Known rows, with every step that occurs:
X, A, S: [ 11   0  -3  -4   7   5  10 -11  14  14  16   9  -8  -8 -17   1  -2   4
   1   3 -10  13   4   7  11  -7   8   6  21  -1  -1 -17  13   6 -20   2
  -3]
J, S, A, G: [ -3  -7 -12  17  12 -26   3  -8  13  10   4   8 -14 -12  12   9  -8  17
   1 -24  -4   2 -20  -8   5   5 -11  -2 -10   0   8 -19   1   3  -8  19
 -19]
D, N, G, A: [  3  -9  13  12   0   0   0  41  -7  47 -24  11 -15  -9 -17 -10  10   8
  -3  12  -2  -5   5  20  10  -2   5  14 -15   4   0   4  15  -2 -17  28
 -26]
J, S, A, G, N, D: [ -6   2 -19  36  18 -18  13  -7  13 -35  -9  -6 -15  -9   5   6   6  33
   9 -14  -3  -3 -11 -25  14   7 -24  -6 -33  -7  27 -16  10   6  -8  24
 -33]
X, N, G, A, V: [  3  -2  19  -2 -14  -4  26  36   1  -3 -19  15 -16 -22  -1 -16   4 -16
  -5 -12  -6   4   6  12  13   6  16  10 -20   0  -2  -3  46   3   2   3
 -11]
L, X, A, G, N: [ 15  40   3  23  13 -10   0 -14  12 -38 -14  -4 -10  -6 -16 -26   0  12
  -1   2 -11  21  -2  -6  21   3  -3   2 -16  -6  24  -4  33   5   7   1
 -28]
K, L: [  6  21  -2   3  -1   3   2  14  -6  -2   2   5  19  -9  -8  14   2  -1
  -3  -1   1   8   2   8  -7   0   8   0 -16  -2   3  30   5  -5  14   9
   3]
J, S, A, G, N: [-21  -3  -9  30  15 -27  -1  -7  18 -21  -7   4 -22 -15   7  -5  -1  22
   3 -21  -4   5 -27 -20   9   4 -16 -10 -30   2  22 -20   3   3   5  20
 -38]
N, D: [ 17   9  -8   7   2  10  11   6  -3 -13  -3 -11   5   9   1  13   5  11
   8   9   0  -8  18  -8   3   2  -8   3  -2 -10   3   4   2   3 -11   5
   2]
K, L, X, A, G, N: [ 18  54  -2  25  11  -4   4  -1   9 -38 -11  -4   8 -13 -26 -15   0  13
  -5  -1 -10  30  -4   4  14   4   9   2 -32  -9  24  28  36  -1  22   9
 -30]
K, L, X: [ 19  36  -3   5  -3  -2  13   3   1   1  -7  -6  19   0 -15   4 -11   0
  -2   6  -1  12   0   4   0   3   6   1 -15  -7   2  50  12 -11  29  -6
 -14]
D, N, G: [ 13  -2   8  17   5   5  -2  15 -10  40 -17   4  -3  -9 -14 -13  10   8
  -3   7  -1  -1 -26  21   2   0  -1  18 -13   2   9   9   8  -5 -13  11
  -8]
T, V: [ -9  -7 -10   7  -1 -11   6 -13   0 -21   5  -4   4  -4  -2  17 -17  -7
   3   6   2  -5   3 -15  -1  -1   6 -18   0  -4  -5  -3   4   1  15 -10
  34]
S, J: [ -7   6 -15   6  -8  -3 -12 -15  -7  -6   8  -6   4  -4   5  -8  -9   2
  -9   7  -1   8  13   1  -2   0  -9   4  -3   0   8 -11 -17   0   8  -2
  -9]
N, G, A, S: [  9 -12  12   2  -6   3  -9  14   5  53   1  26 -11 -13 -24 -16  -1  12
   3  -1  -9  -6  48  17  11   0  17   3 -11  -4   4  -2  -1   8  -4  14
 -18]
X, L, K, D: [-14  16 -13  -8   3 -12  11  -8 -31 -13  -6  -3  -7   6 -22   5  18   1
   9   1   0  13  -6  -6   0  -4  14   3  -9   9 -12  17  42   7  -7 -15
 -10]
Q, J, S, A, G, N: [-16   7 -15  32   7 -32  -4  -3   6 -40 -17  13 -14 -23   9   1  -4  25
  -1 -28  -9  15 -25 -32   9   4 -16   1 -29   1  29 -35   6   8   6  13
 -45]
K, L, X, N, G, A: [ 18  37  23   3  -5  -4  33  21 -19  20 -29   3  12  -2 -19  -6  -2  -9
 -10  -2 -10  17  35  24  10   5  18   7 -29  -4  -2  51  40  -4  30  14
 -27]
J, S, A, V: [ -8 -11 -14  10  -3 -21  39   8  24 -14   6   3 -23 -21  12  10 -14   7
   1 -16   2  -4 -37 -19   7   2 -11   8  -6   3  -4  -9  13  -8  -9  -7
  -8]
N, X, L, K: [ -9  30  10  -8   1 -19 -10   6 -15   0 -28  -8   4 -14 -13   3   3  -9
   6   4  -2  19   3 -13   2   3   9  -2  -2   7 -16  24   5   6  -3   8
   6]
N, G, A, S, J, Q: [-12  -5 -10  13 -12  -8 -16  17  -5  40   6  33  -5 -17 -19 -24 -16  13
  -8   8  -6   9  52  10  10   0   7  11   6  -5   0   0 -21   6  31  -2
 -16]
Q, J: [  3  14  -6   0  -8  -6  -6   3 -11 -16 -10  11   7  -8   5   7  -2   5
  -1  -4  -4  11   5 -10   0  -1  -2  10   4   0   7 -17   8   5   6  -6
 -11]
K, D: [ -3  -6 -22  -2   5   3  24  -1 -16  -1  13   1   2  10  -8   0   3  13
  10   0   4  -1   5  16  -1  -3   2   3 -14   3  -7   4  19  -1   3  -8
  -1]
X, L, K, D, N: [-16  12 -19   1   5 -16  14  10 -19  12 -20 -10 -17   6 -28   7  22  -2
   9   9   2  20 -50  -5   1  -5   9  11   0  17 -10  17  54   4 -17  -8
 -19]
S, A, G, N, D: [  8  -5  -7  35  14  -7   0   0  14 -45  -4   0 -11  -5  -9  -7  15  24
   4  -2   0 -10   8 -30  15   9 -21  -3 -21 -12  36 -22  -1  12 -19  12
 -21]
S, A: [ -2 -16   8   9   8 -11  20   3  -4  -9   3   1  -6  -2  -2   3   0   1
  -7   1   3 -15  -4 -16   7   0 -14   4   9  -1   5 -12 -16   0 -19   2
  -4]
N, X, A, G: [ 26  16   5   5  18  -4  -8  14  -2   2  -7   4   7 -22  -3  -9 -12  12
   1  -5  -6  24  11  18  12   4   5   1 -11  -3  -1 -13   4   7 -14  35
   9]
Q, J, S, A, V, T: [  7  19 -12  17 -14 -16  29  20  24 -10  -4  12 -17 -43  24  10 -12   4
   4 -26  -3  18 -36 -28   8   4 -18  19 -11   3  -9 -39  22  -4 -10 -18
 -24]
A, S, J, Q: [-20  -4 -25   9  -7 -10 -15 -14  11  15  15  15   1 -11 -13 -12 -25   4
  -6   7   0  24  10  -2   0   0  -3   5  27  -5   4  -5 -19   4  36 -19
   1]
X, N, G: [  8   9  22   3   5   6  15  -8 -24  15 -16   2   7  -3   3 -13  10 -12
  -8 -12  -6   5   6  18   4   3   8   8 -22   1   5   6  15   4   3   5
  -2]
A, G, N: [ -8   9  -6  19   6  -5 -30  -9  18 -32 -10   4  -9 -11  -7 -25   6  11
   2 -10  -3  12  -9  -8   5   8   3 -11 -28  -1  29 -17   8   9  11   9
 -22]
L, K, D, N, X, A: [ -5   5 -10   6  18 -11  35  35 -19  42 -25   0 -15  -8 -15   7  -4   8
  10  13   3  26 -27  36   9 -10  -6  24 -13  19 -23  12  51  -3 -19  22
 -14]
G, A, S: [ -7 -15  -1  -7  -6  -6   1  13  29  31   3  17 -17  -5 -18  -3 -11   5
   9   0  -6   4  26   2  10  -3  14  -8  13   2  -1 -13  10   8  -7  12
 -17]
N, X, A, S: [ 11   4   1  -3   9   4  12  -1  16  26   2   5   4 -18 -14  -2 -15   5
   6   6  -8  19  21  20  14  -4   5   3  13   0  -9  -8  -6   3 -18  19
  10]
X, L: [ -5  23   0  -7   0  -3  -2 -10 -22 -26   0  -8   5   2 -13  -2  17  -8
   0   7  -5   7  -8 -24   1   3  11  -7  10  -3   2   6  -1   5 -11  -9
  12]

Rows:
[-31  31  14   4   1 -16 -18  -2 -11 -30 -39 -10  -4 -18 -17 -16   9  -4
   5   6  -2  20 -10 -16   7   4   4 -13 -16   7   0  28   4   3   7   6
 -12] -> G, N, X, L, K
[ 13  -3  12   2 -13   2  10  37  11   5  -4  21 -15 -27 -11 -19   0   3
  -2   0  -4 -12  19  10  11   5  14  12 -21  -7   0   0  27   1  -4   4
 -13] -> N, G, A, V
[-10  16 -17   4  -5 -14   3   1 -13  -1 -13   8   1 -12  18  18 -15  16
   2 -16  -9  17 -15  -8   0  -2  -4   5  -4   4  -2 -10  12  -2  18   3
 -23] -> Q, J, S
[  3  17   1  19  14  -2 -11   0  11 -37  -3   7 -11 -13 -10 -18  11  10
  -3  -7 -10  17  -8  -1  14   1   2  -5 -18  -1  20 -28  25   9  -7  17
 -19] -> X, A, G, N
[-21   8   9  11   3  -1  -3  10   8 -19 -26 -11   3 -13  -2 -17  -4  10
   6   5   3   8   1   4   5   4  -6 -13 -28   2   8  10 -17  -4  12  13
  -5] -> G, N, X
[ -5  -9 -17   6  11  -2  28  31  -5  37 -16 -13   2   0 -10  -3  -5  15
  14  11   9  13 -28  31  -1  -1  -6  10 -18   9 -11  15  18  -7  -7   9
  -1] -> K, D, N, X
[-26 -13 -20   5 -13 -16 -12  15  15  14  11  25  -9 -13 -14 -12 -23   7
  -5  12  -2  19  38  -7   9  -2   3  -4  28   0  -4 -10 -12   7  31  -1
 -11] -> G, A, S, J, Q
[ 12 -11   8  11 -11  -3   9  50  25  30 -19  19 -25 -27 -18 -20   3   6
   1   7   0  -3 -28   8  12   2   8  22 -16   2   3  -3  38  -5 -15   7
 -21] -> D, N, G, A, V
[ 28  50  -6   7  -1   2  43   1  -4 -21 -20 -20  24  12  -7  17  -1  -8
   0   5  -4  23  10  -3   5   8   3   1 -15 -11   3  54  40  -3  22   1
  -8] -> K, L, X, N, D
[-14 -10 -16  -2 -16  -6 -17  -1  19  24   8  11  -7  -9 -10 -11 -13   6
   1   9  -7  13  41  -3   9  -4   6  -2   8   2   5 -21  -5   8  -1   8
 -26] -> G, A, S, J
[-12  -4 -15   4   9 -15  17  31   0  51 -33  -7 -11  -5 -12  -2 -10   9
  16   7  10  18 -35  30   1  -4  -5  10 -21  17 -19  28  33  -6  -5  14
 -18] -> L, K, D, N, X
[ -2  18  -6   9   5  -9   9   6 -35  32 -21   2 -12  -2 -34  -7  29   4
   7   9  -2   8 -30  16   3  -3  12  21 -23  10  -6  31  51   1 -13  -6
 -18] -> X, L, K, D, N, G
[ -7  -5 -19  10  -9 -29  31  14  14 -30  -4  14 -17 -31  16  20 -19  12
   0 -20  -4   7 -40 -32   8   0 -13  17   1   1   3 -29  20  -4   2 -13
 -22] -> Q, J, S, A, V
[-15 -14  -5   9   9 -18  30  -2  -3   9   4  -1 -14  -2  12  16  -5  12
   0 -12  -1  -7 -18 -10   5  -3 -19   2   0   5  -9  -7  -8  -6  -8  11
 -13] -> J, S, A
[-15  37   9  11   7 -23 -40  -6   6 -26 -37  -6  -4 -25 -22 -24   7   1
   9  -9  -7  29  -5 -17   7  11  12 -14 -33   3  12  12  15  13   4  18
 -20] -> A, G, N, X, L, K
[ 11  13   0   2   3   4  29   3 -15 -16 -15 -15   3  11  10  15   7 -11
   4   0  -2   8  12  -9   4   4  -4  -2  -3  -4   1   3  30   6  -8   7
  -1] -> X, N, D
[-11  20   7   0   3 -20 -10  25   0  22 -43 -11  -9 -15 -19  -2  -1 -10
   5  12   0  29 -42  -3   3   0   3   2   2  14 -13  26  19   0 -20  12
  -4] -> D, N, X, L, K
[  6  25   9  -2   1 -10  27 -15   6  -2 -22 -16  -2  11   5  -8 -13 -17
  -2  -1  -4  19 -11  -2   8   3   1   0   3   0  -1  19  33   0  16 -17
 -11] -> L, X, N
[  7  21 -10  26  10   2 -20  -2  13 -45 -11  -5  -5  -5  -8  -8  12  19
  10  -5  -1   4  10 -13   8  11  -5 -10 -32 -12  32 -11  15  11   2  14
 -19] -> A, G, N, D
[ -4  12  -8  18   4   9   6   6  -1 -45 -13 -16  -3   4  -6   1  12  14
   9  10   1  -7   5 -13   7   4 -13  -3 -21  -7  22   2   7   1   1   6
 -14] -> G, N, D
[  4 -14   7  11  -3  -1  -7  28  19  75 -14  23 -19 -14 -32 -17   2  10
   4   8  -7   3   4  21  13  -3  12  14  -3   2   4  -2  17   4 -19  21
 -29] -> D, N, G, A, S
[ 17  26  -9  26  18   7   0   4   1 -52  -4  -6  -7 -10 -11  -6  17  24
   5   2  -8  11   6  -8  18   4  -6   2 -22 -13  25 -23  27  12 -17  19
 -19] -> X, A, G, N, D
[-11  16  12  10  14   2  15  21 -16 -30 -19  -7   0 -18  -6 -10   1  10
  -2  11  -3  12  -1  11  14  -3  -9  -3 -15   3   2  -1   1  -4  -5  23
  -3] -> G, N, X, A
[ 31  29   7   6  -5  17  28  29  26 -21  10   6 -15 -33   6  -9   3  -6
   2  -6  -4  22 -22  -1  12   0  -1  14  -6   0 -15 -28  34  -4 -23 -15
   3] -> X, A, V, T
[  8   2   0   5  12  -2  14  17  23  55 -12   0  -4 -21 -20  -2 -13   6
   7  14  -6  29 -30  22  13  -7   0  12  17   7 -10  -3  11  -2 -29  25
   4] -> D, N, X, A, S
[ -3  11   4  18  10  -6 -27   8  15 -19 -23  -1   1 -23  -6 -27  -7  14
   6  -9  -1  18   1   4   6  12   0 -17 -38  -2  22  -4 -11   6  12  24
 -11] -> A, G, N, X
[ -9  -2 -16  -1   2 -11  15   4 -11  23  -5   6 -14   7  -7   1   7   5
  13  -4   3   5   3  16  -1  -4   2   5 -16  11 -13  16  42   1   7  -5
 -21] -> L, K, D
[ -7  18   6   1   6  -7   1  23  -9  11 -30 -17   7 -11 -16   0   5   0
   4  18   0  23 -40  -9   3   2   5   0   3   6  -7  16  -3  -2 -22  13
  14] -> D, N, X, L
[ 13  19  31   2  -3  -9  27   6 -16  20 -33   4  -6   5  -7 -18  -5  -6
  -7   0 -10   8  27  16  17   4   7   4 -11  -1  -5  22  35   0  13   5
 -27] -> L, X, N, G, A
[  0  -7  17  -5  -4   1   9   6  -3  42 -11  20  -9 -10 -16 -15   4  -7
   1 -10 -12  10  33  22  14   1  23   0 -10   1   1  -2  25  12   0  17
 -19] -> X, N, G, A, S
[ 29  38  -5   4   4   2  22 -17  14  17   9   1  12  -7 -33   8 -14   5
  -2   7 -11  26   5  11  12  -4  14  11   5  -7  -1  39  28  -4  12  -5
 -11] -> K, L, X, A, S
[  3  -1  -4   7 -12   0 -20  -7   5  49   6  21  -2 -19 -18 -27 -10  12
  -3   7 -10   2  57  19  11   0   9   9 -10  -4  12 -12 -15   8   1  16
 -28] -> N, G, A, S, J
[-13  16 -10  13   2   1  -6 -14   8  -7  -4  -8   2 -28 -13 -24 -19  14
  -2  15  -7  30  15  11  16  -4  -6   2 -11   0  17 -17 -18   3   2  15
 -13] -> G, N, X, A, S, J
[ -1  -4   5   7   9  -5   8  31  12  38 -27 -10   1 -13  -4  -4 -11   4
   5  13   5  14 -34  15   2   0  -7   4  -5   8  -7   9  -2  -8  -7  21
   3] -> D, N, X
[ -7   8 -16  -1  11  -4  24  25 -23  10 -18 -22  10   1 -23  -1   8  13
  12  19   5  23 -39   7   1  -1   6   3  -8   6 -13  21  16  -2 -20   3
   9] -> K, D, N, X, L
[ 24  47 -21   9  -4  -1   8 -24   9   9  18  -3  18 -12 -27  -3 -23   5
 -10  15 -11  36  22   9  10  -4   4  15   4  -9   9  24  10  -3  18  -4
 -21] -> K, L, X, A, S, J
[-13  15   5   7  13   2   7   1  16  -2  -7   0  -2 -21 -20 -16 -11  10
   8   7  -6  21   7  12  18  -3   3  -4  -9   1   8  -6   0   2  -6  18
  -6] -> G, N, X, A, S
[  9   6   1   4   5  -3  27  41  25   7 -17  -3 -12 -34  -8  -5 -12   2
   3  14   0  23 -57  13  13  -1  -2  20  -1   7 -10  -4  34 -10 -26  13
  12] -> D, N, X, A, V
[-24  27  12   5   3  -3  -4   0 -16 -48 -25 -18  11 -13 -16 -15  12   4
   5  12  -3  16 -11 -19   6   6   5 -16 -18  -2   9  13 -17   1   5   6
   8] -> G, N, X, L
[ -2  22  10  -7   4  -2  -3   2 -23 -16 -15 -13  19  -9  -9  -1   1   0
   3  10  -3  14   0 -13   2   5  10  -8   0  -2  -6  15 -17   2  -7   9
  22] -> N, X, L
[-21  -7  -2  28  20 -27   3   4  22  -6 -22  -3 -11 -28  10 -10 -13  27
   8 -19  -1  11 -15  -9  12   8 -16 -13 -41   4  12  -8 -17   0   7  35
 -26] -> J, S, A, G, N, X
[ -9  20  -9 -10   4 -15  12   4 -32  -1 -19  -8   4  -4 -19   1   1   1
  13   3   2  18   4   2   1   1  11  -1 -18  10 -20  30  21   4  -1   0
   1] -> N, X, L, K, D
[ 13  12  20   0  -5  -5  22 -11  14  51 -22  10  -9  -1 -21 -22 -10  -7
   2  -3 -13  16  37  17  21   4  18   3  -3  -3  -1  18  33   7  12   1
 -33] -> L, X, N, G, A, S
